Known rows, with every step that occurs
kiguma monis: [ 0.50 -0.39  0.12 -2.40  2.14  0.18 -1.80  1.99 -5.14  2.07 -1.20 -0.67
 -3.06  1.61  0.01  0.81 -1.14  1.06  1.03  1.14 -0.27 -2.52 -2.58 -0.55
  0.72]
kiguma durik gafute velom: [ 2.03 -0.92 -1.02 -0.31  4.35 -0.96 -2.02  0.99 -4.59  3.89 -0.97  0.46
 -1.87  1.97 -0.17  1.92 -2.10  4.67  0.76 -0.24 -0.03 -3.16 -0.25 -0.93
 -0.21]
durik kodo fiti gafute monis kiguma: [ 1.85  0.50  1.38 -2.52  0.87 -3.28 -1.83  1.43 -3.07  5.38 -0.66 -0.01
 -2.55  4.14 -2.24  4.54 -0.93 -0.55  3.63 -1.88 -0.42 -0.35 -3.60  0.08
 -2.87]
gafute fiti kiguma monis: [ 2.85 -1.81 -0.49 -2.76  0.49 -0.07 -0.84  1.45 -5.31  0.75 -1.82  0.45
 -3.36  3.71 -1.38  0.55 -0.94 -0.20  1.57  1.68  0.00 -3.87 -5.17 -2.06
 -0.50]
dufo durik kodo: [ 0.06 -1.10  4.26 -2.28  1.12 -0.77 -1.88  1.81 -0.75  4.33 -0.41 -0.61
 -4.51  2.62 -0.63  2.02 -0.31 -2.39 -0.09 -1.15  0.77 -0.20 -2.67  1.71
 -0.65]
velom gafute fiti: [ 0.08 -1.18  0.11 -3.79  2.43  0.21 -1.96  1.09 -2.27  2.14 -0.24  0.10
 -0.14  2.02  1.97  0.74 -0.66 -0.65  2.39 -1.81 -0.26 -4.05 -0.88  0.49
  0.19]
monis kodo fiti kiguma durik gafute velom: [ 4.69 -2.41  0.57  0.19  2.37 -2.76  1.07  1.69 -5.62  2.39 -3.07  1.22
 -1.98  4.07 -3.30  4.29 -2.55  3.50  2.22  0.05 -1.82 -4.57 -2.74 -1.33
 -1.12]
kiguma monis kodo durik dufo: [ 2.42 -2.57  1.25 -2.45  1.60  1.20  1.08  1.33 -3.86  2.49 -3.98 -1.50
 -3.28  0.65 -1.27  1.02 -0.47  2.21  0.92  0.10 -1.80  1.09 -4.18  2.64
 -0.97]
gafute fiti kodo: [ 1.78  0.27 -1.15 -3.47 -0.89 -1.61 -1.63  0.90 -1.33  2.61  0.87 -0.05
 -2.24  2.40  0.59  0.25 -1.21 -1.56  1.68  0.33  0.52 -2.14 -3.74 -0.51
 -1.87]
durik kodo: [ 0.11 -0.97  1.39 -1.70  2.40 -1.26 -1.87  1.53 -1.81  3.00 -0.73 -0.11
 -4.71  2.58  0.61  2.14 -0.68 -0.60  1.02 -0.65  0.73 -0.35 -1.99  0.97
 -1.83]
kodo monis kiguma durik: [ 1.22  1.36  1.14 -1.93  2.21 -0.27 -1.60  1.18 -2.25  5.81 -0.98 -1.54
 -2.28  2.34  1.33  1.59 -1.31  1.57  2.37 -0.50 -1.16 -1.34 -1.99 -1.04
 -0.96]
durik gafute monis kodo: [ 0.45 -1.65 -1.83 -0.35  2.00 -1.61 -1.75 -0.13 -3.74  4.09 -1.65  1.70
  1.52  3.58 -0.55  2.90 -0.34  2.08  2.51 -2.30 -0.96 -0.74 -0.38  1.08
 -2.70]
kodo fiti gafute monis kiguma durik dufo: [ 1.80  1.19  0.45 -4.35  2.06 -2.30  0.78  0.10 -5.04  5.20 -2.53 -1.37
 -2.64  1.87 -2.42  3.58 -1.50  3.42  2.50  0.09 -0.31 -1.37 -5.55 -0.52
 -0.69]
kodo monis kiguma durik gafute: [ 0.43  0.10  0.23  0.31  3.69 -0.28 -2.71  0.61 -4.08  6.97 -0.93 -0.18
 -1.53  3.79 -0.66  2.80 -1.76  2.59  2.51 -1.84 -1.22 -1.66 -0.02 -0.58
 -2.11]
fiti kiguma monis kodo: [ 2.51 -2.57 -0.49 -1.52  0.33 -0.68  0.65  1.34 -5.43  1.07 -2.05  0.95
 -3.76  3.17 -1.75  2.57 -0.07 -0.54  1.84  1.43 -1.86 -2.60 -4.88 -1.28
 -1.07]
kodo durik: [ 0.49  1.20  1.73 -1.68  1.07  0.70 -3.44  2.03 -0.59  3.54 -1.54 -1.93
 -2.14 -0.10 -0.15  0.41 -1.18  0.94  1.14 -0.03 -0.26  0.61 -1.11 -0.26
 -1.02]
velom gafute monis kiguma durik kodo fiti: [ 2.18 -0.62  1.13 -3.84  3.16 -3.03  0.19  1.78 -2.76  4.20 -2.06  1.02
 -0.56  4.90  3.09  4.25 -0.67  1.64  4.01 -3.18 -0.23 -2.49 -2.86  0.99
 -0.30]
monis kodo fiti gafute: [ 0.74 -0.14  1.92 -1.79  0.71 -1.83 -1.18  1.91 -4.43  3.40 -1.07 -1.12
 -2.46  1.33 -4.32  3.63 -2.04 -0.80  2.20 -0.13 -2.21 -2.00 -3.68 -0.69
 -1.36]
fiti gafute: [-0.59  0.57 -0.10 -1.58  1.50 -0.29 -3.71  1.39 -3.74  4.12  0.46 -1.19
 -3.76  0.11 -2.88  1.81 -1.29 -0.50  0.94  0.98 -0.46 -1.39 -2.70 -2.17
 -0.88]
velom gafute: [-1.13 -0.44  0.10 -2.76  2.89  0.15 -2.41  1.83 -2.12  2.72 -0.07 -0.33
 -1.22  0.81  1.70  1.22 -0.37 -0.39  1.88 -0.69 -0.46 -3.38  0.08 -0.04
  1.11]
gafute monis kodo: [ 1.07 -0.41 -1.04 -2.33  0.68 -1.71 -0.58  0.30 -1.96  3.02 -1.42  0.47
  0.75  2.18  1.36  1.54  0.18  0.91  2.63 -1.12 -0.96 -0.32 -2.42  0.87
 -1.76]
fiti kiguma monis kodo durik gafute: [ 2.96 -3.56 -0.33  1.26  1.04  0.51 -1.89  1.70 -5.60  2.73 -3.06  1.20
 -2.68  3.60 -4.19  3.21 -0.83  1.20  1.80 -0.15 -2.31 -0.52 -2.72 -0.83
 -2.85]
velom gafute monis: [-0.23 -0.07 -1.65 -3.01  2.17 -0.48 -2.88  1.53 -1.92  2.92 -0.58  0.44
  1.37  1.44  2.60  0.49  0.02  0.89  2.66 -0.97  0.03 -2.56 -0.29  0.15
  0.68]
monis kiguma durik gafute: [-0.48 -0.11  0.02 -1.23  4.08 -1.36 -1.62 -0.61 -4.61  5.30 -0.63  0.75
 -2.66  3.36  0.20  4.64 -0.95  2.91  2.26 -2.09 -0.50 -2.26 -0.48 -0.74
 -1.51]

Rows
[ 1.23  0.66 -0.67 -4.75  2.74 -1.55  1.48 -1.11 -2.73  4.38 -2.49 -0.51
 -2.06  2.05  2.38  2.12  0.19  4.07  2.13 -0.57  0.53 -0.68 -3.72  1.00
 -0.80]
gafute monis kiguma durik dufo
[ 1.09 -0.66  1.35 -2.76  3.32 -2.15  0.13  0.14 -2.42  4.43 -0.73  0.26
 -5.33  3.86  2.26  4.31 -0.29  1.05  1.96 -1.93  0.00 -0.44 -3.31  0.01
 -2.02]
monis kiguma durik kodo
[ 5.41 -3.80 -0.76  1.34  1.05  0.19 -1.17  2.09 -4.84  2.58 -2.74  1.35
 -2.02  3.42 -3.76  2.44 -0.93  2.43  1.87  0.02 -2.73 -1.56 -1.94 -0.72
 -2.29]
fiti kiguma monis kodo durik gafute velom
[ 2.27 -0.55 -1.02 -3.25 -0.81  0.13 -3.26  2.26  0.27  3.08  0.35 -0.31
 -0.38  1.50  1.08 -0.34 -0.72 -1.60  2.36 -1.03 -0.40 -1.45 -2.48 -0.05
 -1.39]
velom gafute fiti kodo durik
[ 1.87 -0.64  2.39 -1.75 -0.11 -2.50  1.03  1.83 -3.11  1.41 -2.57 -0.34
 -2.80  2.81 -2.48  3.56 -1.19 -0.92  2.58  0.84 -1.59 -3.27 -3.55 -0.52
 -1.17]
monis kodo fiti kiguma
[ 3.20 -4.54 -1.34 -3.00  0.94  0.01  0.84  1.32 -5.33  0.42 -1.91  2.08
 -1.34  4.48 -0.12  1.96  0.19 -1.38  3.11 -0.66 -2.13 -4.77 -4.62 -0.64
 -0.50]
velom gafute fiti kiguma monis kodo
[ 1.32 -1.77 -0.46 -3.12  1.30 -0.15 -1.65  1.14 -2.53  1.24 -0.68  0.81
 -1.55  3.01  0.34  1.12 -0.18 -1.53  2.60 -0.28 -0.19 -4.83 -2.38 -1.32
 -0.44]
velom gafute fiti kiguma
[ 2.84 -3.59  0.18 -0.32  1.95  0.93 -1.67  1.15 -5.40  3.18 -2.74  0.76
  0.20  3.81 -2.30  2.05 -1.41  1.89  2.14 -2.74 -1.93 -0.41 -2.40  1.56
 -2.90]
kiguma monis kodo durik gafute fiti
[ 3.50 -0.15 -1.45  0.41  0.19 -0.72 -4.20  2.18 -0.84  4.56  0.29  0.00
 -1.67  1.54 -1.62  0.95 -1.62  1.70  1.24 -0.13 -0.54 -0.59  0.13 -0.27
 -2.25]
fiti kodo durik gafute velom
[ 1.01 -1.40  0.86 -2.00  3.70 -1.49 -1.04  1.36 -3.03  3.28 -1.53 -0.08
 -5.29  2.59  1.16  2.25 -1.46  1.49  0.55 -0.18  0.93 -0.38 -4.05 -0.39
 -1.20]
kiguma durik kodo
[ 3.72 -3.42 -0.41 -2.57  0.05 -0.57  1.22  0.85 -5.34  0.60 -2.32  1.22
 -2.61  4.38 -1.44  1.93 -0.37 -0.75  2.26  0.40 -1.51 -3.18 -5.85 -0.88
 -1.79]
gafute fiti kiguma monis kodo
[ 0.58  0.09  3.07 -2.38  1.09 -1.99  0.44  1.88 -2.85  2.19 -2.16 -1.11
 -1.16  1.80 -0.81  3.18 -1.66 -0.02  2.54 -0.70 -1.54 -2.32 -2.10  1.34
 -0.59]
monis kodo fiti
[ 1.09 -1.98 -0.49 -0.74  1.85 -0.63 -2.45  0.15 -4.29  2.50 -1.01  1.44
 -2.37  4.47 -2.91  2.23 -1.31  0.24  1.73 -0.42  0.44 -3.45 -1.70 -1.24
 -2.76]
durik gafute fiti kiguma
[ 1.72  1.80 -0.24 -1.82 -1.24 -1.33 -2.54  1.58 -0.07  5.97  1.28 -1.02
 -2.60  2.71  0.68  1.22 -0.62 -1.98  3.04  0.03 -1.26 -1.08 -1.70 -0.39
 -2.35]
fiti kodo monis kiguma
[ 2.19 -3.05 -0.85 -4.46  3.18 -0.01  1.42  0.13 -3.96  1.47 -2.81  0.38
 -3.81  2.47  0.20  0.89 -0.66  1.58  1.42  0.64  0.55 -4.31 -5.28 -0.72
  0.29]
velom gafute fiti kiguma durik dufo
[ 1.14 -0.93  4.55 -0.92  0.68  0.37 -3.05  2.89 -0.36  5.89 -0.83 -1.69
 -3.42  2.82 -1.45  0.35 -1.35 -2.66  0.12 -0.87 -0.07  0.35 -2.42  1.71
 -1.07]
dufo durik kodo monis
[ 1.83 -1.24  1.22 -0.47  3.20 -0.31 -2.21  2.72 -2.44  4.96 -1.91 -1.21
 -4.17  2.95  0.34  0.65 -2.35  1.16  0.72  0.12  0.20  0.16 -3.69 -0.35
 -1.65]
kiguma durik kodo monis
[ 2.17 -0.49 -1.33 -2.43  2.07 -2.55 -1.74 -0.12 -3.59  5.98 -0.09  0.90
 -3.70  3.98 -0.40  4.07 -0.20  1.35  2.33 -1.42 -0.13  0.78 -5.35 -1.73
 -3.02]
fiti gafute monis kiguma durik kodo
[ 2.64  1.40 -0.87 -1.98 -0.16 -1.56 -1.73  1.46 -1.43  6.02  0.40 -0.99
 -3.12  2.72  1.21  1.24 -1.16  0.12  2.60  0.61 -1.03 -1.17 -3.64 -1.68
 -1.86]
fiti kodo monis kiguma durik
[ 2.57  0.61 -0.57 -3.04  0.73 -1.19  0.37  0.64 -1.61  6.00 -0.84 -1.56
 -4.78  2.07  0.60  1.12 -0.94  1.06  1.92  0.90 -0.69 -0.76 -4.61  0.33
 -1.70]
fiti kodo monis kiguma durik dufo
[ 0.51  1.86 -0.32 -3.51  0.80 -1.79 -1.32 -0.16 -1.30  4.40 -0.32  0.07
  0.06  2.72  2.43  2.32  0.60  0.89  3.40 -1.50 -0.21 -1.07 -1.01  0.34
 -1.43]
gafute monis kiguma
[ 3.19 -0.35 -1.62 -3.46  0.42 -0.88 -1.51  1.34 -1.37  5.30  0.70  0.21
 -0.57  3.99  2.61  0.89 -0.99 -0.89  3.73 -1.78 -1.52 -3.32 -3.33 -0.95
 -1.16]
velom gafute fiti kodo monis kiguma durik
[ 3.19 -1.96  0.43  0.06  1.99 -0.65 -1.87  2.63 -2.73  4.31 -2.37 -0.43
 -5.66  3.91 -1.29  1.02 -1.93  0.22  0.93  1.75  0.24 -0.67 -5.18 -2.29
 -2.30]
fiti kiguma durik kodo monis
[ 1.33 -1.91  0.18 -1.91  1.69 -0.27  0.17  1.26 -5.27  1.84 -1.81  0.20
 -2.30  2.18  0.06  1.93 -0.61  0.62  1.72 -0.06 -1.77 -1.73 -3.19  0.43
 -0.31]
kiguma monis kodo
[ 1.20 -1.20  2.15 -2.47  1.43  0.53  0.71  0.64 -0.90  3.30 -3.20 -1.85
 -2.95 -0.21 -0.80  1.41 -0.35  1.48  1.16 -0.72 -1.42  1.72 -2.72  2.77
 -2.20]
monis kodo durik dufo
[ 2.24 -0.31  1.72 -2.08  0.63 -1.06 -0.58  3.45 -6.01  0.89 -2.88 -0.64
 -3.96  3.02 -3.03  1.94 -2.14  0.22  1.82  2.78 -0.44 -4.50 -4.37 -1.97
  1.10]
kodo fiti kiguma monis
